Known rows, with every step that occurs:
sokivos, meriza: [ 1.878  0.054 -1.079 -1.597  1.398 -0.328 -0.165 -0.669 -0.898  1.146
  1.375  1.147  0.716  0.613  0.817  1.944 -2.467  1.243]
sopu, dotaga, vususog, meriza: [ 2.899 -0.834 -1.506  3.280  0.083  0.728 -4.820  4.112 -3.183 -1.045
 -0.064 -0.295  1.847 -2.257  0.482  1.264 -4.288  2.617]
dotaga, vususog, vifo, sokivos, meriza, geka: [ 6.996 -3.411 -1.700  0.708  6.822  1.250 -4.014  4.580 -2.262 -0.459
  2.312  0.928 -0.954  0.002  4.079  6.916 -4.452  3.619]
geka, meriza, vususog, vifo, sokivos: [ 4.442 -0.172  2.684  0.369  3.446  3.500 -3.004  5.046 -2.210 -0.009
  3.300  0.319 -1.887 -0.820  3.593  5.292  0.170  3.707]
sopu, dotaga, vususog: [ 2.119 -1.592 -2.749  2.425 -0.974 -0.072 -1.764  2.293 -2.298 -1.104
  0.850 -0.426  2.502 -3.206 -0.448 -0.235 -3.955  1.889]
meriza, sopu, dotaga, vususog: [ 2.412 -1.080 -3.886  1.364  1.748  0.855 -3.423  4.393 -1.475 -0.872
  2.241  0.495  3.978 -4.193 -0.105 -0.356 -4.040  2.728]
geka, meriza: [ 1.255  0.860  1.953 -0.748  0.543  0.257  0.115  1.199 -0.199  0.277
  0.930  0.739  0.198  0.227 -0.472  2.050  0.684  1.203]
vususog, vifo, sopu: [ 1.674 -1.394  0.822  0.333  4.205  1.889 -3.022  1.641 -1.154  1.681
  1.592 -2.247 -2.288 -0.830  1.702  3.647  0.297  2.189]
vifo, sokivos, meriza, geka: [ 5.196 -2.468 -3.133 -1.347  4.664 -0.537 -2.232  0.911 -0.358  0.001
  1.524  2.948 -1.859  2.730  2.414  5.204 -1.952  1.706]
geka, meriza, sokivos: [ 2.371  0.281  1.519 -1.027  1.412  1.056 -0.867  2.471 -0.257  0.093
  2.163  3.472  0.713  1.642  1.563  3.262  0.331  1.916]
vifo, sopu, dotaga, vususog: [ 3.124 -2.382 -3.731  1.741  2.160  0.055 -3.716  3.390 -2.268 -0.463
  2.129 -1.276  1.270 -3.635 -0.949  1.785 -2.976  2.854]
sokivos, meriza, vususog, vifo: [ 3.625 -1.093 -0.870  0.096  2.546  1.655 -1.362  3.728 -1.994  1.653
  2.414 -0.028  0.793 -2.337  3.556  4.594 -3.127  3.570]
dotaga, vususog: [ 0.960 -0.314 -0.465  1.120  0.947 -0.083 -0.524  3.125 -0.750 -1.512
  0.525 -0.284  2.116 -2.153 -0.687 -0.077 -1.849  0.510]
sopu, dotaga, vususog, vifo: [ 2.964 -2.149 -0.814  3.358  0.305  1.685 -2.935  3.003 -3.476  0.070
  1.089 -2.052  1.311 -3.726  1.580  1.513 -4.561  3.432]
meriza, sopu: [ 0.318  0.396 -1.252 -0.916  2.660  0.872 -1.578  2.041  0.771  0.183
  1.313  0.874  1.610 -1.020  0.329 -0.005 -0.175  0.715]
meriza, sokivos: [ 1.082 -0.538 -0.488 -0.331  0.798  0.859 -1.001  1.273 -0.021 -0.200
  1.402  2.630  0.429  1.338  2.043  1.104 -0.263  0.783]
vususog, vifo: [ 0.673 -0.559  1.939  0.936  1.274  1.783 -1.170  0.610 -1.137  1.073
  0.253 -1.545 -1.114 -0.539  2.048  1.743 -0.702  1.381]
vifo, sopu: [ 1.012 -0.926 -1.151 -0.650  3.022  0.124 -1.775  0.978  0.086  0.563
  1.380 -0.782 -1.098 -0.394 -0.485  1.958  0.948  0.756]
dotaga, vususog, meriza: [ 1.592  0.515  0.731  1.947  1.895  0.759 -3.827  4.983 -1.448 -1.620
 -0.398 -0.192  1.510 -1.092  0.350  1.496 -2.377  1.167]

Rows:
[ 2.642 -1.844  0.267  1.365  5.128  1.741 -3.791  4.729 -1.796  0.200
  1.966 -2.537 -0.261 -2.988  1.057  3.668 -1.649  2.810]
dotaga, vususog, vifo, sopu
[ 4.544 -1.657 -1.344  1.835  4.455  4.073 -6.569  4.681 -3.291 -0.560
  3.452 -0.404  0.826 -2.942  3.253  2.030 -4.509  4.129]
meriza, sopu, dotaga, vususog, vifo, sokivos
[ 4.082 -1.338 -1.800  3.018  0.840  1.561 -5.801  5.426 -3.058 -1.417
  1.181  2.350  2.488 -0.764  2.614  2.420 -4.767  3.315]
sopu, dotaga, vususog, meriza, sokivos
[ 3.406 -0.630 -4.455 -1.356  2.168  0.607 -2.974  0.656 -1.591  1.843
  2.867  1.922  2.701 -1.433  1.215  1.743 -4.577  3.311]
sokivos, meriza, sopu, dotaga
[ 2.380  0.038 -2.280  1.270  1.786  1.659 -5.757  3.050 -1.696  0.626
  0.725  1.008  1.484 -1.024  1.400  1.389 -2.787  2.751]
vususog, meriza, sopu, dotaga
[ 4.349  0.042  0.189 -2.199  6.860  3.708 -4.987  1.665 -1.952  1.567
  3.951  1.265 -0.807  0.837  4.447  4.154 -3.124  3.424]
vususog, vifo, sokivos, meriza, sopu
[ 3.004 -2.679 -1.494  1.640  2.317  2.012 -4.104  0.791 -2.776  2.116
  1.842 -2.338 -1.902 -2.011  1.743  3.499 -1.776  3.565]
vususog, vifo, sopu, dotaga
[ 5.555 -1.289 -1.956 -0.908  5.047  3.761 -6.110  0.887 -3.459  2.123
  4.204  1.126 -0.465 -0.199  4.586  4.007 -5.124  5.018]
vususog, vifo, sokivos, meriza, sopu, dotaga
[ 2.278  0.291  0.257  0.049  0.619  0.402  0.125  4.808 -0.279 -0.264
  1.795  1.161  1.256 -2.185  0.248  3.004  0.775  2.154]
geka, meriza, vususog
[ 5.825 -3.222 -4.323  0.651  3.743  1.847 -4.401  3.829 -3.677  2.656
  4.045 -0.933 -0.111 -3.755  3.200  6.320 -4.126  5.910]
sokivos, meriza, vususog, vifo, sopu, dotaga
[ 6.238 -2.038 -1.342  1.261  3.341  2.770 -5.219  2.063 -4.859  0.270
  3.393 -0.101 -0.004 -1.360  3.579  4.070 -6.879  4.876]
sopu, dotaga, vususog, vifo, sokivos, meriza
[ 2.835 -1.922 -1.428  1.594  2.553 -0.673 -3.229  3.552  0.311 -0.339
 -1.659  1.196 -1.013  1.202  1.439  4.166 -0.170  0.851]
vususog, meriza, geka
[ 5.885 -0.636  0.568  1.132  5.094  4.218 -6.468  5.832 -3.679 -0.272
  4.324  0.449  1.014 -2.727  2.780  4.180 -3.876  5.492]
geka, meriza, sopu, dotaga, vususog, vifo, sokivos
[ 3.910 -1.634 -2.594  2.615  3.005  0.826 -6.775  5.198 -3.218 -0.540
  1.239 -1.021  0.818 -2.482  0.150  3.234 -3.428  3.369]
vifo, sopu, dotaga, vususog, meriza
[ 5.090 -2.393 -1.259  1.698  2.964  2.418 -3.947  5.524 -3.096  1.914
  3.700 -1.240 -0.760 -4.172  1.940  6.591 -1.001  5.787]
geka, meriza, vususog, vifo, sopu, dotaga
[ 4.543 -1.876 -2.104 -0.549  5.600  1.856 -3.300  4.713 -2.077  2.109
  3.663 -0.841 -0.476 -2.698  3.160  6.577 -2.173  4.374]
sokivos, meriza, vususog, vifo, sopu
[ 3.315  0.113 -0.592 -2.162  3.071  0.860 -2.234 -0.860 -1.446  0.237
  2.366  1.736 -1.363  2.473  2.107  2.528 -2.233  1.278]
vifo, sokivos, meriza
[ 5.809 -1.047 -4.480 -0.712  4.785  1.947 -5.746  3.490 -3.062 -0.577
  4.610  2.284  2.746 -1.919  1.973  2.304 -6.357  4.135]
vifo, sokivos, meriza, sopu, dotaga, vususog
[ 3.899 -3.294 -3.210  2.385  2.463  2.163 -4.125  4.350 -2.773  1.563
  2.832 -2.088 -0.953 -4.478  2.528  4.336 -1.778  4.544]
meriza, vususog, vifo, sopu, dotaga
[ 4.169 -0.452  1.369 -1.187  4.187  2.762 -3.435 -0.302 -2.656  1.315
  2.473  0.370 -2.367  1.894  4.076  4.280 -3.001  2.802]
vususog, vifo, sokivos, meriza
[ 1.875  0.231  0.797  0.554  1.793  1.590 -4.122  3.289 -0.887 -0.258
  0.387  2.766 -0.019  2.411  3.065  2.800 -0.833  1.321]
vususog, meriza, sokivos
